Every row comes from one small tree of marks. The marks that hang from a mark follow it in brackets, in the order of their numbers. Every link used is in the known rows. Which tree was each row made from?
Known rows
q_102[q_540[q_326[q_701[q_516 q_850] q_878]]]: [  4.6 -13.5 -16.6 -27.6  -1.5  18.8  34.4 -11.3  -6.7   3.5 -14.9 -12.9
  -7.2 -13.9   0.7  -2.8 -16.4  -4.7  25.3 -10.3 -16.7 -18.1  20.4   1.5]
q_72[q_878[q_326[q_701]]]: [ -3.8   3.1 -10.2  18.4 -19.4  -7.1  17.4   9.0  -6.2 -23.4  15.2 -56.1
  -9.4   6.6  10.7  -9.2  -1.1   5.5  11.9   8.9  -1.0 -28.4  -3.1  12.9]
q_878[q_326[q_701[q_850[q_102[q_540]]]] q_715]: [-19.4 -18.0  13.5  -7.0 -15.5 -22.9  17.8  14.6  -6.2  -5.0 -14.6 -42.1
  -2.1   4.9  23.3  16.5  17.6  11.3  12.9   3.6 -11.1 -25.0  14.0  27.1]
q_741[q_102[q_540[q_326[q_701 q_878]] q_850] q_118]: [  4.9 -24.5  -5.6 -37.7  13.2  24.6  34.2 -10.6 -23.5  14.0  -7.1   6.4
 -21.5 -21.6  16.4  -4.2 -10.2 -19.8  20.4   1.0  -4.2 -16.5  32.4 -30.6]
q_72[q_878[q_326[q_701[q_516 q_850]] q_715]]: [ -8.6  -5.7   5.6  21.8 -21.9 -10.3  15.4  22.3  -7.7 -21.6   6.9 -53.4
  -8.7   8.0  14.0   5.0  11.6  19.6   7.4  18.2   1.7 -24.2  -1.0  22.8]
q_126[q_118[q_741[q_102[q_540[q_326[q_878]]]]]]: [ 13.1 -34.0  -4.5 -34.4  29.2  27.6   6.2 -26.1  -6.2  21.8  -3.9  -6.1
 -10.7 -15.1  18.5  10.4  13.3   1.8  28.6  19.3  -9.4 -13.0  20.0  -8.6]
q_701[q_516 q_850[q_102]]: [-10.8 -16.2  -5.8 -20.0 -19.9  22.4 -14.2  25.7  12.3  13.0  -8.6  14.3
 -20.0   7.2   5.6  22.3  -4.1  16.4   9.3  13.3 -24.2 -16.2 -11.1  28.4]
q_741[q_102[q_540[q_326] q_850] q_118[q_126]]: [  8.2 -21.9  -5.1 -24.1   9.1  23.0  20.3  -4.7 -20.6  14.8   5.2   8.3
 -24.6 -17.0  13.7  -7.9  19.7 -36.8  25.0   4.5  -2.3 -12.3  24.9 -31.5]
q_126[q_118[q_741[q_102[q_540[q_326[q_878]] q_850]]]]: [  9.2 -39.9  -3.3 -29.3  27.0  35.6  11.3 -23.1 -14.7  21.4 -10.5  -6.2
 -10.5 -16.5  19.1   9.0  11.9  -4.8  23.1  17.4  -8.0  -8.8  18.3  -5.0]
q_701[q_326[q_878[q_715]] q_516 q_850[q_102[q_540]]]: [-10.1 -19.8  -1.9  -5.6 -11.4  33.6   4.9  -6.2  25.4   8.6 -31.8  16.3
  -0.4 -29.4  25.3  13.2 -12.4  28.1  28.2  16.1  -7.8 -14.2   2.4  44.9]
q_540[q_326[q_701[q_516 q_850] q_878[q_715]]]: [ -0.9  -9.2  -7.2 -22.9  -8.7  11.5  20.4   5.4 -23.3   9.3 -16.6 -22.6
  -4.9   3.3   2.3  -2.5  -0.2  21.3   9.8  14.4 -15.6 -16.7   2.3  18.0]
q_326[q_701[q_516]]: [  1.3   2.3 -19.4 -24.3   2.1  -5.2  10.0  -0.6 -12.8   4.4   2.8  -7.6
  -1.9 -10.4  18.2   6.8 -17.6  11.0   5.0  12.8 -15.6 -10.3  -4.1  12.2]
q_540[q_326[q_701[q_516] q_878]]: [  3.6  -1.7 -20.4 -29.2  -2.9  17.8  18.3  -9.7 -17.8   7.6 -12.5 -20.3
  -1.4  -3.6   2.2  -9.9  -7.3  15.9  11.2  12.0 -18.2 -21.5   3.5  13.7]
q_126[q_118[q_741[q_102[q_540 q_850]]]]: [  7.4 -39.1   0.4 -26.2  27.8  27.2   7.4 -18.5 -11.2  18.7  -3.1  -3.0
 -10.9 -16.5  21.5  13.8  10.7  -9.6  21.2  15.2  -6.0  -4.6  14.5  -6.2]
q_850[q_102[q_540[q_326[q_701[q_516] q_878[q_715]]]]]: [-11.0  -3.0  -5.5 -41.5   5.0  16.2   6.9   0.1   8.9   3.2 -21.0 -10.5
  -0.5 -10.2  17.5  12.2  -0.9  28.7  33.2  -4.3 -24.8 -25.1   9.9  11.1]
q_701[q_850]: [ -6.4 -13.3   1.2  -1.9 -18.0   1.2  11.5  21.8  -8.1  -0.8   5.3 -11.7
 -15.7   9.3  -6.4  -2.1  -7.0 -11.3   9.7  -0.6  -6.1  -5.6  -8.4   9.9]
q_72[q_878[q_326]]: [ -5.8  -1.3  -4.6  22.0 -21.0   0.7  14.1   9.2   3.4 -27.7  14.1 -52.6
  -7.7   5.1   2.3  -9.9   7.1   1.2  13.1   9.3   4.0 -30.2  -0.4  14.3]
q_379[q_118[q_126 q_741[q_102[q_850]]]]: [ -3.7  -1.7 -16.9 -22.9  15.4  19.6   0.6  -6.6 -29.5  24.1  15.4   4.5
  -7.0 -15.9   4.4 -19.6  17.8 -23.2  17.4  17.2  -8.8  -1.5   9.2  -9.6]
q_72[q_878[q_715]]: [ -6.3   5.1  12.1  16.8  -3.9  -7.2  16.4  20.7  -6.2 -31.7  14.5 -46.3
   1.3  -2.5   5.5  -4.6  10.2  19.5  16.8  11.2  13.7 -11.7  -5.3   3.5]
q_878[q_326[q_701[q_516 q_850[q_102]]] q_715]: [-19.2 -19.2  10.7  -7.9 -18.8 -17.1   5.9  17.8  -3.8  -0.5 -15.8 -33.3
  -2.8   6.1  23.7  23.1  21.0  21.1   3.8  17.5 -13.6 -26.1   7.9  37.5]
q_118[q_126 q_741[q_102[q_540[q_326] q_850]]]: [ 19.5 -10.0  -3.4 -24.7   0.6  29.8 -12.2   1.5 -31.2  25.0  -0.2  12.2
  -3.3 -16.1  12.9  -5.4  44.1 -28.6  15.8  10.6  -6.4  -1.4   4.7  -6.0]
q_126[q_118[q_741]]: [  7.1 -27.9  -6.3 -19.0  27.6  12.2   4.9 -18.0  -5.4  13.7   6.7 -12.0
  -7.1 -11.8  19.8  16.7  16.1  -2.0  25.0  19.7  -6.9 -10.9  10.8   3.3]
q_326[q_701[q_516] q_878[q_715]]: [ -7.9   3.2 -14.5 -26.3   9.4  -0.8  22.5  -5.7 -21.8   0.6 -19.6  -8.6
  13.1 -32.5  37.9   6.5  -6.8  38.0  11.6  29.1  -3.4  -5.0  12.9   9.9]
q_379[q_118[q_126 q_741[q_102]]]: [  0.4   3.8 -18.1 -27.6  17.4  11.2  -4.8  -9.7 -20.9  24.6  21.9   4.2
  -7.5 -14.5   3.2 -18.5  19.0 -16.2  22.6  19.3 -10.3  -6.0  10.8 -12.5]

Write each row's tree
[-17.9 -21.7  10.6 -10.3 -15.9 -15.0  12.1  13.6  -0.6  -0.9 -18.2 -31.2
  -3.3   1.0  24.4  24.9  17.9  17.4   9.3  11.2 -13.9 -26.9  14.8  34.0]
q_878[q_326[q_701[q_516 q_850[q_102[q_540]]]] q_715]
[  9.2 -19.3  -9.1 -26.7  10.4  17.5  22.2  -4.8 -27.0  17.9   5.9   5.8
 -26.4 -15.5  19.7  -7.0  13.8 -34.3  23.6   4.4  -6.0 -11.5  23.2 -32.0]
q_741[q_102[q_540[q_326[q_701]] q_850] q_118[q_126]]
[ 23.2  -0.1  -5.7 -28.9   5.9  14.9 -20.0  -2.2 -18.0  23.3  11.3  17.0
  -2.4 -20.6  19.2  -0.6  43.4 -18.3  23.8  14.7  -5.1  -3.9   7.8 -13.3]
q_118[q_126 q_741[q_102[q_540]]]
[ -8.0 -13.2   6.1  16.0 -12.7   9.2  21.9  -4.7   0.9  -4.2 -13.5 -11.6
   4.5 -19.9  12.5 -12.7 -11.3   6.3  21.3  11.2  11.5  -3.3  -4.6  31.7]
q_701[q_326[q_878[q_715]] q_850]
[ -9.5  -4.6 -11.5 -19.0  -3.1   0.3  22.5   8.5 -26.7   7.3 -19.9  -4.9
   0.9 -20.0  33.4   9.2 -10.2  33.9   9.0  27.5  -6.7  -1.3   7.8  13.1]
q_326[q_701[q_516 q_850] q_878[q_715]]
[-10.4   8.8  -9.6 -21.4  10.7 -12.4  30.5  -3.9 -30.3  -5.3 -14.3 -24.0
  14.1 -26.8  35.7  -4.3  -7.8  30.8  17.7  18.3   1.3  -2.2  11.5   0.2]
q_326[q_701 q_878[q_715]]
[ -8.7 -20.1  -6.8 -23.1 -16.9  26.0  -5.3  20.2  16.2  12.1 -12.6  16.6
 -20.4  -0.1   6.6  24.4  -8.4  10.9  16.8   5.0 -25.0 -16.7  -1.2  22.9]
q_701[q_516 q_850[q_102[q_540]]]
[ -2.3  -4.1 -18.1 -25.3  17.8  21.6   6.5 -10.7 -26.1  23.8  12.7   5.9
  -7.5 -21.2   4.9 -18.3  15.2 -27.3  21.9  11.1  -9.4  -2.3  15.8 -13.7]
q_379[q_118[q_126 q_741[q_102[q_540 q_850]]]]
[-16.6   3.3  -6.7 -22.4  -2.5  -7.9  19.9  14.4 -28.5   4.8 -19.3 -17.9
   0.0 -10.0  37.8   4.5  -9.6  38.4  20.8  15.6 -10.9  -3.5   2.5   7.0]
q_326[q_701[q_850[q_102]] q_878[q_715]]
[ -2.6   6.8 -24.3 -18.2  16.9   6.5   3.6 -10.0 -20.1  18.3  22.5  -2.8
  -3.8 -16.4   3.1 -15.7  20.4 -19.7  25.5  15.7 -10.0  -8.2  12.3  -3.8]
q_379[q_118[q_126 q_741]]
[ 21.4   3.7  -4.3 -26.0   2.8  11.8 -28.7   4.1 -22.1  23.5  15.0  14.4
  -1.5 -13.1  18.3  -2.8  47.2 -12.7  16.7  23.9  -4.0  -2.9  -2.6  -8.0]
q_118[q_126 q_741[q_102]]
[ -9.6 -13.8  -9.7  -1.9 -24.5 -13.7  15.8   5.6  -9.0  -0.4  -1.3 -36.5
 -11.1  10.3  11.2   0.6  -0.2 -10.1   4.6   4.6 -14.8 -26.9   4.2  24.2]
q_878[q_326[q_701[q_850]]]
[ 24.5  -0.6  -8.6 -32.5   4.5  23.2 -16.4  -6.1 -21.6  25.7   3.4  14.1
  -1.4 -20.3  16.8  -5.7  44.6 -13.6  26.0  17.2  -6.6  -7.7  11.7 -12.8]
q_118[q_126 q_741[q_102[q_540[q_326[q_878]]]]]
[ 18.3  -8.4  -7.7 -26.6   1.7  35.0  -8.3  -1.6 -33.4  25.3  -5.9  14.0
  -0.6 -22.3  18.7  -7.9  42.7 -23.1  18.2  14.1  -5.0  -0.9   9.1  -7.7]
q_118[q_126 q_741[q_102[q_540[q_326[q_878]] q_850]]]
[ -1.6  -0.3  -5.6 -24.4   0.9   2.3  25.7  -3.4 -25.2   0.0 -12.2 -35.8
   5.2  -1.2   3.7 -12.0   1.9  19.2  15.1   7.7 -10.1 -16.7   4.3   8.6]
q_540[q_326[q_701 q_878[q_715]]]
[  1.2  -4.4  -7.5 -23.8 -13.6   3.0   9.6  12.6 -17.9  10.3  -0.2 -30.8
 -15.4  25.6  -8.5  -5.7  -7.4   5.2  13.4  -5.6 -27.5 -21.2 -13.7  15.2]
q_540[q_326[q_701[q_850[q_102]]]]
[ 10.3 -14.8  -1.1 -40.3  18.8   2.7  17.7 -11.8   3.6   7.5  13.3  13.8
 -21.8 -23.0  14.4   4.3  -4.8 -13.5  29.8   4.0  -0.2 -21.3  34.2 -37.9]
q_741[q_102[q_540] q_118]
[ -7.0   1.8 -12.3 -20.4 -10.1 -11.7   7.9  19.1 -19.8   8.5   3.4 -16.8
 -15.1  11.4  18.0   4.3 -20.6  11.3  14.8  -1.1 -23.4  -8.5 -15.0   9.5]
q_326[q_701[q_850[q_102]]]
[  2.1 -14.5  -8.6 -27.1   1.0  13.5  35.1  -7.6  -8.2   1.5 -18.1 -15.6
  -3.6 -14.8   3.5   0.6  -9.7   2.1  25.1  -7.9 -13.1 -16.1  22.4   2.9]
q_102[q_540[q_326[q_701[q_516 q_850] q_878[q_715]]]]
[ 14.3 -35.7  -0.4 -33.1  28.3  22.7   2.2 -22.0  -4.4  21.4   2.1  -8.1
 -13.8  -8.1  13.8  13.0  15.0  -2.9  26.1  15.3 -11.4 -13.6  15.3  -6.9]
q_126[q_118[q_741[q_102[q_540[q_326]]]]]
[ -9.7   3.1 -24.7 -27.4  -5.0   3.9  24.4   3.2 -22.8   9.0 -16.6 -10.0
  -7.6 -13.0  33.3  -1.9 -26.4  21.1  26.1   4.9 -18.6  -7.9   5.5   0.7]
q_326[q_701[q_850[q_102[q_540]]] q_878]
[  2.1 -11.6 -10.1 -25.1   4.2  19.8  35.3 -16.8   1.1  -6.6 -13.5 -18.3
   0.9 -18.7  -5.8 -10.4  -7.5 -10.0  30.2 -14.4  -7.3 -19.4  24.5  -4.0]
q_102[q_540[q_326[q_878]]]
[ -2.8   6.0 -30.7 -28.2   4.9   8.7  20.6 -12.2 -19.1   5.2 -14.1  -2.3
   5.7 -30.6  32.9  -0.5 -20.7  25.9  11.5  24.5 -10.0  -8.7   9.6   7.1]
q_326[q_701[q_516] q_878]
[ 13.3  -8.3  -8.0 -30.5  17.1   0.7   9.3 -10.1  -1.8  11.8  20.9  15.2
 -23.6 -23.3  22.3  -0.9  19.0 -23.0  35.7  10.9  -0.2 -15.8  30.0 -41.5]
q_741[q_102[q_540] q_118[q_126]]
[ -9.3 -14.9   0.6 -18.6 -17.3  13.2   6.3  21.7   3.3   5.7  -6.5  -9.8
 -20.4  14.9  -3.6   5.7  -6.8  -0.3  24.8 -12.6 -22.5 -16.7  -4.7  11.8]
q_701[q_850[q_102[q_540[q_326]]]]
[ -2.9  -8.1  -4.4  -0.6   3.9  23.7  10.6 -26.6  19.0  -4.7 -20.8   5.7
  20.1 -46.3  21.5  -0.9  -4.9  23.8  16.3  28.9  10.7 -12.2   5.5  40.7]
q_701[q_326[q_878[q_715]] q_516]
[ -6.3  -1.5   2.1   6.2   5.8   6.8  22.3 -24.8   7.6 -13.7 -13.1 -16.7
  21.8 -37.7  18.6 -16.8  -6.0  13.2  25.0  13.4  16.9  -8.0   3.0  26.3]
q_701[q_326[q_878[q_715]]]
[ -5.1 -27.2  -9.2 -15.6  -3.1  35.0  44.5  -3.3 -25.5  -0.3 -25.6 -16.5
  -3.4 -14.8  -1.3  -4.4 -17.7 -29.0   7.5 -20.3 -12.7  -6.8  11.2  11.6]
q_102[q_540[q_326[q_701[q_516]]] q_850]
[-12.1 -15.9  -0.1  -2.2 -14.6  30.3  -3.5  -0.8  21.2   9.6 -28.0  13.8
  -0.1 -22.2  24.5  11.4  -8.1  34.0  21.2  25.0  -6.8 -13.8  -7.4  50.8]
q_701[q_326[q_878[q_715]] q_516 q_850[q_102]]
[ 16.9  -7.8  -4.1 -22.7   2.3  26.2 -12.4   1.9 -30.0  22.5   1.5  16.8
  -1.6 -22.5  20.1  -3.0  41.1 -28.0  16.5  12.2  -2.9   2.5   5.3  -8.8]
q_118[q_126 q_741[q_102[q_540 q_850]]]
[ -7.6 -25.1 -14.5 -17.6  -1.9  41.6  49.9  -9.2 -28.4  -0.1 -34.2 -13.9
   0.2 -24.3   5.7  -8.2 -19.2 -22.1  10.8 -14.5 -10.5  -6.4  17.7   9.3]
q_102[q_540[q_326[q_701[q_516] q_878]] q_850]
[  1.9 -13.9  -4.1 -16.4   8.1  12.7   7.1   4.5 -25.0  12.5  12.7  11.9
 -21.7 -16.4  23.1  -7.0  22.1 -28.2  15.0  19.8   4.2  -5.4  11.9 -26.9]
q_741[q_102[q_850] q_118[q_126]]
